What can hang from each mark:
Q_765: Q_325
Q_495: Q_608 Q_913
Q_608: Q_325 Q_495 Q_887 Q_910
Q_442: Q_643 Q_925
Q_887: Q_608 Q_765
Q_913: Q_442 Q_495
Q_643: Q_442
Q_910: Q_495 Q_765 Q_925

Known rows, with every way that one mark hangs from another:
Q_910{Q_495{Q_913{Q_442{Q_643}}}}: [ -5  -7  20 -16   4  17  -1   1 -11  -3   8   9  14   6  -8  12  19  -8
 -20   6 -10   1 -21  17 -10 -13  16  -3   3   8 -25  -4  -9  -6]
Q_495{Q_608{Q_887}}: [ -4   5 -13  10   4  -5  -2  -4  -9   4 -10  -6   7  -2   0 -20   3   1
  -6  -2  19  -9  26 -19  -1  -9  -5  -2   2   0  10 -24   3  -2]
Q_495{Q_608}: [-12   1   0   6  -7  -8  -1  -4  -2 -10 -20   0  10  -2  -6 -27   0  -3
   3  -2  13  -9   3 -16 -26 -17   6  -8   7   5  -7 -23  -1   4]
Q_495{Q_608 Q_913}: [ -5  -2  -8   8  -6   0  11 -19   5  -2 -26  -3   9  14   0 -34  -5  -5
 -13   1  11 -11  -8 -15 -25 -24  14   6  12   5   1 -14  -2  -5]
Q_910{Q_495 Q_765{Q_325} Q_925}: [-18   0  30 -14 -12 -18 -25  11  -7 -18  15  11  -8 -19   6  29  14   6
   2   6 -20  13   2  19  16  10 -13   0  -9  -8 -15  12  -2   3]
Q_495{Q_608{Q_325} Q_913}: [ -7  -1  13  16   1  10  24 -18   6  -4 -24  -8  11  27  11 -49  -3  -6
 -12  -2   6  -3 -14 -12  -7 -11  14  14  13   3  -6   0   7  -7]
Q_910{Q_925}: [  8  -2 -16  -1  -9 -22  -7  15  -6 -15   3   3 -16   5  -6  -2  -8  -5
  10  -1   1  -4 -16  -7 -26 -12   0 -15  -8   2   2  -4  -1  18]
Q_910{Q_495 Q_925}: [ -4   5   7 -10  -7 -19 -14  14 -16 -17   6   6 -11  -4  -2   1  -5  -2
   3   2  -7  -2   0   9 -21  -2  -8 -17 -10  -4  -5   6  -4  20]
Q_887{Q_608{Q_910{Q_495}}}: [-20   6  10 -15  -7  -3  -8  -7   4  23   7   3   0 -22  -3  31  -7   4
  19  -1   2   4  14   8   2  11 -13  -5  -2  -8  10  12  -7   9]
Q_643{Q_442}: [-14   3 -22  -2 -18 -29   1  12   9  -7  -8   7  -4   1  -6 -18   6 -16
  13  -2   1 -11 -12  -3 -15 -23  -2 -29 -11   4  -7 -22  -5  -9]
Q_643{Q_442{Q_925}}: [-14  -2 -27  10 -10 -28   0   2  18  -9   4   7  -2 -10 -14 -24  11 -17
  16   1 -16  -5 -11   6 -29 -23 -19 -30  -5   7  -6 -22  -8   1]
Q_765{Q_325}: [-17  -5  11  -3 -13 -16  -3  16  10   2  -4  10   3   3   0   8   4  -2
  13   0  -4  16 -19  -4  16 -13   7  -7  -5   6 -15 -10   1  -6]
Q_495{Q_608{Q_910{Q_925}} Q_913}: [ 15  -1 -32   8   1  -1  17 -16  -8  -7 -17  -3 -12  14  11 -18  -8  -3
  -9  -1   6  -1 -23   1 -19 -11   4  13   6   1  23   2   1   8]
Q_910{Q_495 Q_765 Q_925}: [ -4   4  13 -10  -8 -15 -22   5 -12 -21  17   5 -13 -19  -5  18   5   4
   2   6 -14  -7  17   9 -20  11 -15 -11  -8 -10  -7   9  -8  16]
Q_887{Q_765}: [ 19  -9 -12  -4  -3 -20   1   3   8  -7  -1   2 -10  -9 -12  -6 -20  -3
  15  -6   5  -9 -19  -8 -23  -1  20 -20 -11   3  -9 -12   4  -3]
Q_910{Q_495 Q_765}: [-13   4  28  -8  -9  -6 -18   2  -3  -8  10   8   3 -24  -6  18   8   5
   8   7 -12  -8  34   1  -9  10 -11 -14  -4  -8 -18  -5 -11   2]
Q_910{Q_495{Q_608{Q_887}}}: [-14  11  14   2   6  -3  -8  -6 -19   4  -8  -3  13 -14   5 -11   8   3
 -13   1  12  -8  42  -3   2   0 -14  -3   0  -5   5 -15   1  -2]
Q_913{Q_442{Q_643 Q_925} Q_495{Q_608}}: [  5  -2  15   6  17  29 -11   5  -1 -24  12   3  28  -5 -32   9  27   0
 -10   2  -7  -2  -8  -1 -35 -22   0  -4   9  15 -26 -18  -3   7]
Q_887{Q_608{Q_910{Q_495{Q_913}}} Q_765}: [ 15  -5   2 -18   1  -5   7 -31  13  25   0  -2  -8 -20   3  19 -26   3
   0  -3   1  -4 -15  18  -8  14  10   7  -2 -11  17  24  -1  -6]
Q_910{Q_495{Q_913} Q_765{Q_325} Q_925}: [-11  -3  25 -11 -12  -9 -12  -6  -1  -9   6   8  -9  -2  11  22  11   4
 -16  10 -24  10 -11  22  13   1  -6  13  -4  -9  -9  21  -3  -6]
Q_442{Q_643}: [-10  -8   2  -3   5  -1 -17  17 -11  -3   8   8   0   1 -14 -18  -2  -6
  11   0  -6  -2 -23  -4 -38  -8   1 -11  -4   9 -17 -30  -4  -6]
Q_910{Q_495{Q_608 Q_913{Q_442{Q_643}}}}: [ -8  -5  23 -11   7  24   1 -14 -16  -9  -5   4  26   2  -5 -11  24  -7
 -31   4   0  -2 -17  15 -15 -18  16   8  12   9 -21 -10  -5  -5]
Q_910{Q_495}: [-13   5  20  -7  -7 -11  -9   9  -6  -5  -2   8   5  -9  -4   0   1  -1
   7   2  -3  -4  14   1 -12  -1  -2 -19  -6  -2 -15  -6  -7   7]
Q_910{Q_495{Q_913} Q_765 Q_925}: [  6   0  10  -8  -9  -8  -9 -12  -9 -15   9   3 -14  -5   2   8   0   3
 -15  10 -16 -10   6  12 -14   3  -8   3  -2 -10  -3  15  -9   5]
Q_608{Q_495 Q_910}: [  3   4 -21  -1  -1   1   2  34   3  13  -8   4  -3   7   0   8 -12   2
  18  -3   2   2  17  -7  10  11 -10 -10  -2   7   5  -4  -5  -2]
Q_887{Q_608}: [-13  -3  -1  -8 -16 -12 -12  -6  19  16   1  -4   2  -7 -17   8 -12  -1
  13  -1  12  -4  -5 -15 -22 -11   1  -9   2   0   3  -2  -6   9]
Q_495{Q_608{Q_325}}: [-15   3  15  14   1   3   9  -2  -1 -12 -17  -5  12  13   4 -43   3  -4
   6  -5   9  -1  -1 -14  -3  -6   6  -1   8   3 -11  -9   7   3]
Q_495{Q_608{Q_910{Q_765}}}: [ -2   4  -8   6  -1   4   1  -8  -2  -6  -5   3   2 -19  -1   6   9   7
  12   0   3  -6  22  -8 -10   9  -7   3   5  -3   4 -14  -5   1]
Q_913{Q_442{Q_643} Q_495{Q_608}}: [  4   3  21  -6   5  28 -10  14  -8 -21   1   3  24   5 -22  17  23   1
 -13  -1   7  -7 -10 -10 -23 -24  16  -4   2  13 -26 -18   2  -1]

Rows:
[ 20  -4  -4   7  13  -9   7   4  -1   4  11  -8 -12   3   6 -12 -15   1
   8  -8   6   0  -2  -6  20  20  15  -5 -14  -4   2   0  17 -12]
Q_608{Q_325 Q_887{Q_765}}
[  3  -2 -22  -8  -7 -13  -6  -1   6   9  10  -2 -20  -5  -5  23 -14   0
  20  -4   6   4 -22   0 -14   2  -7  -1  -3  -4  25  14  -2  21]
Q_887{Q_608{Q_910{Q_925}}}
[ 15   7 -23  12  15  -2  10  18 -19   3  19  -5 -27  13  16   7  -4   1
  13  -5   0  12   0   2  39  22  -9   4 -13  -7  23  12  13   9]
Q_608{Q_325 Q_887 Q_910{Q_925}}
[ -9  -5  21 -25  -4 -14  -8  -8  12  23   8   7  -4 -33   7  40 -13   7
  17  -6  -3  18 -21  26  27  20   5   4 -11  -7   4  21   6 -12]
Q_887{Q_608{Q_910{Q_495}} Q_765{Q_325}}
[ -7  14  18   7  16   7  10  11 -19  18  14   1  -4  -1  20  11   4   4
  11  -2  -4  13  34  12  53  32 -14   0  -9 -10   8   9   7  -2]
Q_608{Q_325 Q_887 Q_910{Q_495}}
[  1 -11   0  -2   5  22   7 -12  -6 -10  -9   0  20  14 -10 -19  19 -10
 -26   1   6  -4 -33   1 -23 -30  25   9  14  14 -16 -20  -3  -6]
Q_495{Q_608 Q_913{Q_442{Q_643}}}
[-21  12  31  10  13   6   1  -4 -21  -1  -4  -7  16   1  15 -30   9   2
 -11  -2   7   1  38  -2  28  14 -11   4   2  -6  -2   0   9  -2]
Q_910{Q_495{Q_608{Q_325 Q_887}}}
[ -7   1  22  -6 -10   0  -5 -16   3  -1   4   4   2  -9   1  10   3   3
  -9  10 -14 -11  21   4 -10   3  -4   0   3  -8 -12   4 -11  -8]
Q_910{Q_495{Q_913} Q_765}
[ 12   8 -33   2   8   2  -2  34  -3  26   2  -2  -6   7   8  16 -10   5
   8  -1   9   2  38  -9  41  19 -15  -3  -5   3  21  -5   0  -6]
Q_608{Q_495 Q_887 Q_910}
[  8 -17 -10   5  12  16   2  -5   7  -5  17   4  12  10 -22  -6  17 -11
 -11   6 -19   6 -37  12 -24 -23   9  -1  11  16 -18 -11 -10   3]
Q_495{Q_913{Q_442{Q_643 Q_925}}}
[ -7  -5 -11 -10 -15   1  -5  -1  29  29 -15 -10   5  18  -8  -7 -24   0
  -9   2   8  -7   2 -14  -3 -10  -5   7  13   5   8  16  -6  -3]
Q_887{Q_608{Q_495{Q_913}}}
[ 11  14   9  12  10  15  10  11 -12 -21  -3  -4  -4  16   9   3  -3   6
   6  -6   2   3  -5  -6   1   7  -2   8  -6  -3   6  18  13  11]
Q_913{Q_495{Q_608{Q_325 Q_910{Q_925}}}}
[  3 -12  -4 -15  -5 -16  -2  -6  23  23   6   2  -8 -22   1  36 -19   5
  22  -9   4  17 -37  11  20  10  16   6 -10  -2   9  11   8 -11]
Q_887{Q_608{Q_910} Q_765{Q_325}}
[  0 -15  -5  10  15  22   4 -20   2 -12   2  -1  22   3 -19 -26  23 -10
 -21   4  -9   1 -31   7 -31 -27   9   9  20  16 -15 -17  -6   3]
Q_495{Q_608 Q_913{Q_442{Q_643 Q_925}}}
[-14   6  11  -3  -3 -13 -10  -1 -21 -25 -10   2   1 -10   1 -20   1  -2
  -7   0   4  -8   7   5 -30  -6  -8  -6   0  -2   0   0  -1  18]
Q_910{Q_495{Q_608} Q_925}
[ 10 -12   0  -7  -3   4   7  -7  33  22  -9 -18   0  20   2 -24 -36   0
  -7  -6   7  -4 -21  -3  12  15  15  14   7   2   3  32   9 -16]
Q_887{Q_608{Q_325 Q_495{Q_913}} Q_765}
[ -2   2  -8   1   3  -1  -6  11   2  19  17   6  -9 -17  12  47  15  11
  13   3  -8  18  21   2  55  20 -12   9 -11  -9   9  -6   3 -18]
Q_608{Q_887 Q_910{Q_765{Q_325}}}
[  8   1 -14  16   8   9  27 -13  -9  -9 -13  -7 -12  27  21 -31  -6  -4
  -7  -5   1   6 -27   5   3   2   6  21   7  -2  18  17  10   6]
Q_495{Q_608{Q_325 Q_910{Q_925}} Q_913}
[  3 -15  -4   2  12  10 -10  12   3 -12  25   8  10  -8 -29   4  22 -10
   7   2 -15   8 -23  10 -21 -14   3 -14   4  17 -24 -21  -9  14]
Q_913{Q_442{Q_643 Q_925}}
[ 17   5 -36   5   8  12  11  17   3  34  -5  -5  -4  19  12   8 -14   4
  -9   2   4   0  27  -6  40  12 -13  10   1   3  25   4   0 -15]
Q_608{Q_495{Q_913} Q_887 Q_910}
[ 19  -8 -17   4  -2  12  11  12  29   5   0  -2  13  19 -16   2   6  -5
 -13   5  -8   4   4  -1  14 -16   1  -6  15  16 -11   9 -10  10]
Q_608{Q_495{Q_913{Q_442{Q_925}}}}
[  3   1 -19   9   1   7  21 -18   1   7 -22   0   4   8   8 -18  -5  -2
  -4  -1   8  -2  -7  -5 -12 -13   8  10  10   2  13 -10  -1  -4]
Q_495{Q_608{Q_910} Q_913}
[ 16  -9 -18 -12  -2 -12   0 -13  18  20   6  -3 -13 -22 -10  20 -28   2
  24  -9  11  -1 -21   2 -14  12  13  -5  -8  -4  16   6   2   2]
Q_887{Q_608{Q_910} Q_765}
[ 10  -3  -5   2  -9  10  21 -16  11  -7 -20  -3  17  16  -7  -3  15  -8
 -21   1  14  -7 -10 -11   0 -32  27   2  14   9  -9  -8  -3   4]
Q_495{Q_608 Q_913{Q_442}}
[ -5 -15   7 -17 -14 -21 -12  -7  28  14   1   0  -3 -19  -9  17 -17   3
  14  -7   6  10 -38   1   4  -3  18   0  -8   1  -4   5   8 -10]
Q_887{Q_608 Q_765{Q_325}}
[ 20   0 -12  14  22   4  19  -9  -9   5   0  -9  -6  -4  17 -18 -10   4
   6 -12  14   1   6   1  27  28   8   9  -7  -6  18  -1  20 -11]
Q_495{Q_608{Q_325 Q_887{Q_765} Q_910}}
[ -4  13  35  13   1  16   5   6   1 -16 -13  -5  15  17  -2 -16   1   4
   0  -3   5  -6  10 -21  -8  -6   5  -1   2   2 -16   1  10  -1]
Q_913{Q_495{Q_608{Q_325}}}
[  5  15   6   8   7  10  -5   4  -7   0  -8  -7  12   4  -6   6   3   9
 -13   0  17 -14  34 -27  -5 -13  -3  -3  -2  -1   4 -14   7  -5]
Q_913{Q_495{Q_608{Q_887}}}
[  3   1 -15  12   4   3  10 -21  -3  12 -18  -8   6  14   7 -25  -2   0
 -23   2  17  -9  14 -16   0 -18   5  11  10   0  15 -15   4 -10]
Q_495{Q_608{Q_887} Q_913}
[ -8   5   5 -17  -8  -7 -22 -12  -4   5  22   1 -17 -32  -2  42  -1  10
  13   4  -9   1  15  17  -7  23 -24   4  -5 -17  16  25  -9  18]
Q_887{Q_608{Q_910{Q_495 Q_765 Q_925}}}
[ 12   4 -11   3   2   7  -4  31  -3  -7  13  -2 -20   9  11   3  -3   6
  15  -2 -12   7  14   3  29  37 -19   6  -4  -3   6  24   2   4]
Q_608{Q_325 Q_495 Q_910{Q_765 Q_925}}
[ -6  -6   3  -6 -14 -19 -19  13   4 -16  11   7 -16  -9   1  23   9   4
   8   4 -12  11 -17   3   8   1  -3   2  -9  -3 -10   3  -1   1]
Q_910{Q_765{Q_325} Q_925}
[  2   0   3  -7  -5 -12  -1  -5 -11  -9  -3   2 -10   8   5  -3  -9  -3
 -13   5  -9  -5 -13   8 -20 -10   0  -2  -3  -4   1  13  -4  12]
Q_910{Q_495{Q_913} Q_925}
[ 25   3  -6 -12  -3   3  18   3  -7  -4   8   7 -10   7   6  41  12  -5
 -10   4  -8   9 -16  21  21  -5  10  -2  -4  -2   5  25  -6  18]
Q_608{Q_910{Q_495{Q_913{Q_442}} Q_925}}
[  8   4 -20   4  -1  -4  -5  -7 -12 -20   3   1 -14 -17   2   5   7   6
   8  -1   1  -4   6   1 -16   9 -11   5   0  -6  13  -3  -2  10]
Q_495{Q_608{Q_910{Q_765 Q_925}}}
[ -5  13  21   6  14  12  -1   5 -17  12  25   1  -6 -15  19  25  14  10
  11   2 -12   8  50  12  53  44 -23   5  -9 -16   5  12   3  -9]
Q_608{Q_325 Q_887 Q_910{Q_495 Q_765}}
[ 11   1 -18  -1  -4  12   4  11  13  16  -2   1  -5   8   5  14  -8   6
   1   5  -8  -3  23  -4  19  15  -8   9   6   1   7   8  -9 -16]
Q_608{Q_495{Q_913} Q_910{Q_765}}
[-10   6   7  19   9   3   6  -2 -11   1  -7 -11   8  10  10 -34   5   2
  -3  -4  15   0  20 -16  16   4  -3   5   3  -2   4  -9  13  -5]
Q_495{Q_608{Q_325 Q_887}}
[  1   2   5  17   6  21  23 -24   3  -1  -8  -5   2   9  17 -18   6   3
  -2   0  -4   1   6  -1  12  15   3  23  13  -6   4   7   3 -13]
Q_495{Q_608{Q_325 Q_910{Q_765}} Q_913}
[  5   3 -10  11   8  12  12  17   6  23  -6 -12   2  39  16 -24 -12   0
 -17   1   4   2  19 -12  48  11  -4  11   5   3   7  14   8 -18]
Q_608{Q_325 Q_495{Q_913} Q_887}
